Each row comes from the steps of one walk. Every step used is in the known rows, and no mark comes twice. Write the walk behind each row, first mark first.
(in the rows, 128 means zero)
Known rows:
W C: [159 117 146 150 153  54 131 165 103 145 139  91 111 156 129 112  95 123
 120 119 136  96 149 148 119 108 132 103 121 104 121  97 146 124 175 115
 156 140  92  85 122 112 113 124  94 150]
W C U H Z: [166 127 133 143 152  82 114 167  91 158 134  95 125 176 134  93 100 157
 151 120 172  86 122 139 113  92 139 100 108 132 172 140 155 106 209 145
 155 149  77 115 137 110  66 137 106 133]
U H W: [144  98 145 181 186  74 163 182  87 130 159 105 141 127 131 114  88 116
 124 124 141  69 110 125  99 113 122 125 113 122 133 109 167 152 162 125
 140 122 105  99 101 111 100 130 115 163]
Y W C U H Z: [167 138 136 126 144  94  87 159  89 140 139  90 121 177 142  87  92 163
 161 130 188  95 130 148  97  79 155  95 119 135 157 127 145 101 221 175
 143 135  59 142 156 103  95 141  99 113]
K H: [147  93 147 173 164  38 158 136  94 111 144 125 166 136 152 135 102 126
 105 111 112  94 123 119 113  89 128 135 159 125 112  91 135 157 139  78
 151 110 120  97 126 115  98 103  75 168]
W Y: [142 102 139 148 164  54 129 155  74 130 151 106 132 133 129 112  95 118
 109 101 144  98 128 141 101 116 152 102 141 115 118  88 149 117 178 111
 139 136 119 103 134 117 124 124 105 148]
B Z H L: [157 100 184 191 167  30 184 150 113 108 144 128 177  97 109 115 119 138
 101 131  88 105 121 143 122 117 147 120 138 118  99 104 141 174 171  86
 156 105 133  78  76 142 171 126  99 179]
U C W Y: [139 110 138 126 166  82  81 159  71 169 135 129 123 163 104  94  75 139
 128 104 167 103 126 140  70 108 134  83  99 112 146 108 141  87 197 140
 140 146  96  99 172  94  90 144  94 134]
B Z H: [150  95 155 176 171  23 186 137 125 110 146 130 162 107  97 117 106 128
  87 119  99  87 139 139 108 111 144 113 147 108 105 101 145 162 181  75
 160 103 143  62  93 118 167 126 106 155]
C U H: [150 122 122 142 176  61 136 170  83 122 132 117 152 168 136 102  92 128
 127  87 159  85 134 117  88  86 142 113 109 131 160 141 159 116 187 106
 139 133 117 114 136 124  76 127 106 130]
Y W: [149 113 141 146 150  45 122 158  89 110 148 101 124 131 140 118  95 119
 114 127 139  96 154 144  95  90 152 108 149 111 111  88 133 132 174 114
 137 113 103 117 138 114 143 116  93 138]
U Y W: [149 110 150 139 157  65  96 150  81 113 151  97 102 142 136 127  89 124
 126 118 165 102 150 149  81  77 160  97 145 111 127 100 135 105 186 140
 123 118 102 123 159  96 140 125 106 143]
Y W C U: [164 151 140 115 135  78  88 161  79 150 136 101 116 181 131 101  79 146
 138 108 162 102 158 147  87  83 146  93 115 111 129 113 136  95 201 151
 137 135  75 121 155 109 112 118  86 115]
R H L: [164 107 175 184 182  22 160 173  93 118 133 103 172  91 169 102 126 116
 133 143  90 100 135 122 131  93 143 122 133 117 129 116 153 161 151 114
 127 105 125 116  75 168 118 106  72 176]
L H: [151 111 138 172 185  42 165 165 100 129 138  94 148 121 125 127 106 118
  99 136 133  89 143 127 112  92 132 106 130  92 108 102 144 138 179  89
 141 124 138  92 112 105  93 121  88 149]
K H R: [168  79 171 187 162  67 162 135  92 108 154 119 178 146 154 134 119 134
 124 126 105 102 101 116 131  84 139 146 169 107 101  75 145 158 141  73
 150 105 118 119 117 113  64 105  69 187]
Z H W Y: [142 102 168 172 175  74 162 152  73 143 165 126 143  82  92 131  96 130
 109 110 105  89 120 135  87 140 134 107 103 105  88  79 172 137 162 132
 139 118 109  83  76  86 153 122 107 187]
C U Y W: [150 135 140 122 148  75  83 155  61 132 142 116 117 160 131 117  81 142
 134  94 172 100 147 136  66  63 163  93 120 115 155 124 140  86 200 144
 121 130 105 131 166  95 111 113 100 129]
Z H: [148  94 148 173 174  27 177 143 107 113 143 119 155 103 105 138 110 113
  99 104  94  96 160 137 108 116 138 114 124 109  95  88 159 140 163  89
 155 109 128  71  82 105 150 117  97 176]
Z B: [158  77 134 173 176  45 177 169 102 129 152  99 126 123 111 109  98 130
 113 124 109  88 126 139 116 116 134 109 155 104 115 100 129 154 174  66
 160 130 141  73 120 138 154 112 108 146]
U H: [149  94 129 165 187  45 154 168 104 106 138  96 146 149 134 112  97 102
 119 113 149  85 132 129 109 103 138 121 132 133 144 118 156 140 171 104
 150 123 113  99 123 135 100 140 107 146]
W C U H Z B: [175 114 127 149 161  94 134 172  97 157 136  93 119 176 115  86  99 167
 155 127 164  84 109 140 119 100 134  95 120 127 169 145 152 118 223 131
 165 154  93 100 141 119  86 136 114 122]
K H L: [157 100 177 194 166  47 154 154  84 110 143 126 188 126 162 129 116 139
 121 126 101 109 100 123 131  95 129 142 151 132 114  94 134 172 135  92
 145 111 108 111 104 138 100 100  69 190]
B Z H U C W: [133  92 170 157 182  76 159 145 108 146 151 148 156 118  86 105  89 150
 108 139 115  80 136 144  94 122 129 103 108 103 114 100 137 136 192 105
 152 117 120  77 120  98 142 146 108 162]
C W Y: [147  99 130 131 169  72 110 155  54 146 142 122 131 149 110  98  81 146
 114  97 139  96 122 134  84 107 147  99 115 122 125 105 133 107 183 131
 138 131 122 101 159  98 100 132  97 130]
R H: [157 103 149 168 182  18 159 156 103 119 136 108 148 105 150 104 111  98
 122 128 101  88 158 119 118  85 143 118 138 112 126 108 156 146 158  98
 132 105 141 102  93 146 116 113  79 154]
Y W C U H: [169 151 126 116 148  89  90 162  84 140 133  93 124 193 132  98  75 141
 149 108 181  95 148 140  87  85 146  96 100 128 145 135 149  92 213 161
 139 133  66 123 156 117  98 138  91 100]
R H U C: [132  96 180 161 197  57 145 171  95 142 147 110 140  98 151 101 106 109
 135 156 125  78 154 130 114 110 124 114 119  98 132  95 161 127 167 119
 124 132 112 118 102 131 107 124  88 180]
Y W C U H K: [176 138 145 132 154 106 107 165  82 146 140 101 120 181 130 101  95 159
 157 118 177  88 133 134  91  88 146 104 102 120 135 137 157  97 207 184
 145 124  62 141 143 128  92 134  94 119]
B Z: [148  96 147 168 164  27 168 156 115 123 147 115 141 129 123 113  99 124
  93 126 122  84 126 142 111  96 147 116 168 108 123  99 130 165 174  72
 150 119 142  82 126 132 144 118 109 141]
C W: [153 100 128 148 168  51 127 162  77 140 136 125 139 149 120 106  83 135
 111 105 120  86 139 131  97  90 141 105 119 114 129 108 129 132 164 104
 144 121 133  91 147 102  98 119  91 140]

Which walk is each row?
[133  98 165 136 199  85 115 166  62 159 148 127 140 125 136  85  91 129
 142 141 140  83 141 127  93 110 132 100  95 105 133 106 153  94 184 152
 119 131 107 129 133 117  91 142  86 155] => R H U C W Y
[162 139 137 134 145  69 114 164  83 160 131 104 121 173 127 105  88 143
 128  95 144  97 151 140  99  90 136  97 101 113 144 120 150 103 188 129
 148 149  99  97 132 111  83 109  87 134] => W C U
[143 106 176 133 165 105  99 160  68 138 168  89  94 144 141 120  86 140
 138 146 170  89 144 159  96 108 148 101 123  96 122  90 137  95 186 174
 125 138  71 137 155  80 123 132 108 164] => H U Y W C
[141 118 156 174 187  86 154 177  66 164 160  98 137 103 109 123  94 132
 107 137 142  80 108 126  97 111 129  99 107  83  97  87 156 134 180 129
 128 131 119 109 111  86 101 123  95 161] => L H W Y
[152 135 165 159 153  85 155 161  80 175 148 127 139 114  87 122  89 146
 125 103 102  89 138 131  89 119 123 104  74 101 107 108 173 124 172 140
 145 128  93  76  77  81 122 107  95 173] => Z H W C U
[171  75 155 187 181  31 180 155 113 129 150 107 135  85 142  88 131 139
 135 165  96  79 126 134 140  90 147 105 166 111 136 111 141 162 179  89
 152 115 141 105  91 141 136 111  99 154] => R H Z B
[163 139 124 132 162  77 113 168  87 149 127 100 138 192 123 102  83 136
 143  90 168  94 142 131 100  96 132 101  90 129 161 143 162  98 202 142
 149 148  87 104 140 121  70 131 100 120] => W C U H
[132  74 170 178 178  68 173 146  79 119 162 124 166 120 156 140 101 132
 108 135 109  78 119 127 122 110 118 144 152 116 101  76 134 155 131  92
 140 120 115 115 125 110 103 106  84 191] => K H U
[170  91 174 184 182  29 179 157 104 132 147 119 142  88 156 109 131 124
 125 140 100  77 135 113 127  85 142 125 138 106 115 111 171 156 151 121
 138  93 132 122  79 159 110 107  82 172] => R H K
[163  70 147 190 157  51 173 165 110 137 159  97 120  99 129  98 118 151
 124 156 112  79 103 153 138 104 147 108 183 113 131  87 124 167 187  72
 169 134 129  97 115 117 144 114 119 157] => H Z B
[159 123 153 128 146  78  77 150  79 135 147  89  84 160 130 119  81 133
 142 121 180 107 154 154  86  85 151  85 129 110 134 109 138  89 201 165
 133 126  72 114 162  91 131 130  96 135] => U Y W C
[163  84 172 190 167  42 190 144 110 125 151 130 144  86 113 134 131 136
 106 121  88  85 131 132 114 115 139 127 127 105  86  92 170 152 154 110
 160  98 123  91  61 124 137 115  97 198] => Z H K
[149 130 169 154 147 110 119 149  62 171 151 125 132 155 132 131  74 163
 136 102 145  90 102 117  88  84 116 109 106 114 137 117 153 120 164 151
 132 128  77 110 135  76  75 101  86 172] => K H W C U Y
[163 131 142 132 143  67 101 159  92 139 144  88 110 159 134 108  88 130
 130 126 153 103 153 155  95  92 145  98 130 106 111  96 135 113 189 143
 143 126  72 110 146 108 136 127  88 124] => Y W C
[172 128 144 143 164  98 128 171  88 159 135 106 122 181 127 104 100 157
 147 104 167  80 121 124 102  95 134 111  93 123 154 146 172 108 194 161
 155 137  84 119 124 136  62 129 100 135] => W C U H K
[165  98 127 167 173  79 156 169  92 134 143 108 143 149 125  92 101 163
 144 122 149  79 105 131 115  94 145 106 138 135 172 144 145 138 211 100
 158 143 119 112 132 133  92 129 121 128] => C U H Z B
[163  83 174 192 170  39 204 140 127 123 154 141 153  92 103 122 124 152
  94 129  92  79 120 133 114 109 147 120 149 103  95  99 155 173 175  92
 167  91 140  82  73 133 161 120 106 175] => B Z H K
[168 108 142 159 177  87 140 170  80 119 140 102 163 182 135 103 103 134
 141 102 149  89 112 112 104  86 152 125 120 120 150 124 166 118 188 107
 140 131 122 134 124 125  40 127 100 148] => C U H R
[142  85 178 163 202  58 145 159  77 126 156 110 126  93 153 115 110 112
 130 147 129  77 154 129 112  95 144 114 125 102 130 106 158 122 162 127
 116 114 129 128 110 121 111 121  95 180] => R H U Y
[172 138 151 145 163  89 118 180  77 147 126  97 154 187 134  94  94 146
 152 108 157 104 122 131 112  99 135 107  83 135 163 148 159 111 196 155
 146 149  77 113 123 139  70 132  89 139] => W C U H L
[144 102 181 144 163 111 111 137  68 128 162 111 123 155 152 137  85 150
 141 138 161  95 129 139 106  95 128 118 140 112 110  90 133 111 172 160
 131 123  66 132 163  82 106 126  86 168] => K H U Y W C
[150 118 167 168 153  87 143 180  81 173 160  97 106 128 123 115  86 133
 121 129 121  79 121 144 104 115 117 108 106  95 114  88 155 146 158 140
 144 137  88  91  97  96 117 111 102 173] => H W C
[162 140 171 145 168  87 121 170  66 174 145 112 119 122 128 104  90 143
 145 122 133  82 139 116  87  79 132  90  83 102 151 136 175 108 182 167
 116 122 103 113 108 103  88 105  89 156] => R H W C U Y
[141 126 136 144 179 104 130 177  55 151 151 117 147 152 119 100  76 141
 135  88 164  78 101 119  71 112 140 111  90 127 154 131 173 109 188 153
 125 144 101 123 132 106  79 126 115 140] => C U H W Y
[162  65 153 196 159  56 179 139 106 124 157 120 151 111 143 118 116 164
 126 150 107  87  88 133 141  91 129 123 193 129 123  88 121 176 169  69
 168 119 121 101 130 115 120 102  96 166] => K H Z B
[125 110 167 167 197  86 151 179  94 153 153  92 133 119 121 120 101 122
 115 167 154  81 141 139 105 113 116 103 109  75 114  92 147 116 185 107
 131 145 109 110 120  90  86 136  95 170] => L H U C
[154 151 161 157 170 116 122 176  67 186 151  96 112 140  99 124  81 153
 130 132 166  86 122 122  86  87 126  84  77  80 134 127 163 101 201 161
 122 146  99 107 127  60  67 114  96 149] => L H W C U Y
[146  96 169 186 168  66 170 156  83 138 159 133 161 113 141 137  91 132
 110 123 103  81  99 118 104  98 113 137 142 113 105  82 146 173 129  99
 138 111 108 104 107  98  97  97  86 188] => K H W
[139  97 158 175 202  74 177 176  86 139 159  88 144 107 132 127 105 121
 101 163 127  72 142 133 120 111 124 116 122  78 100  88 140 137 171 101
 134 132 134 113 109  99  98 121  95 172] => L H U
[164 141 162 155 165  74 142 174  77 175 141 117 136 123 137  96  90 134
 140 123 113  77 136 115  97  91 127 102  87 104 136 130 173 126 170 150
 124 124 108 110  86 124  91 102  82 153] => R H W C U
[152 111 181 138 185  84 109 155  75 133 155  91 109 127 149 108  97 129
 148 156 150  89 161 140 107  92 144 100 117 103 121 109 155 101 187 176
 113 118  90 137 127 112 123 131  86 151] => R H U Y W C
[157 132 159 176 177  88 156 181  86 176 154  84 126 124 108 123  92 136
 112 153 135  79 124 131 108 105 112  97 100  77  99 101 158 135 181 135
 138 134  98  90  94  81  92 116  90 155] => L H W C
[158 153 153 161 168 100 143 180  75 188 146  97 131 142 105 114  83 148
 120 134 142  82 128 122  95  92 116  94  80  80 117 119 155 121 189 140
 131 142 102 101 111  78  68 110  90 148] => L H W C U
[168  80 177 185 170  47 187 133 119 108 152 119 170 113 101 115 119 133
 106 133  92  96 118 136 124 107 159 122 153  96  87  84 152 162 178  71
 156 100 141  83  81 120 139 125  99 172] => B Z H R
[175 156 148 131 152  95  88 177  74 131 131  90 144 187 144  90  88 152
 164 118 171 109 127 143  94  89 147 105  95 134 144 143 148 103 201 173
 135 135  56 132 141 136  99 136  83 120] => Y W C U H L
[170  84 172 184 170  49 176 139 106 105 150 103 162 114 112 128 127 123
 114 120  87 101 135 130 121 115 153 130 134  96  82  74 170 145 161  83
 151 107 127  92  69 104 109 120  91 194] => Z H R
[143 115 158 192 184  68 175 180  83 157 158  92 142  96 114 126  97 126
  98 150 122  72 121 121 104 102 119 110 112  82  96  94 150 151 164 108
 130 127 130  95  94  85  98 112  96 167] => L H W
[131 110 153 140 201 115 117 170  65 177 148 108 136 138 104 105  85 149
 122 155 170  81 126 134  92 117 121  87  88  84 119  97 139  90 202 141
 126 153 106 118 160  75  71 150  94 154] => L H U C W Y
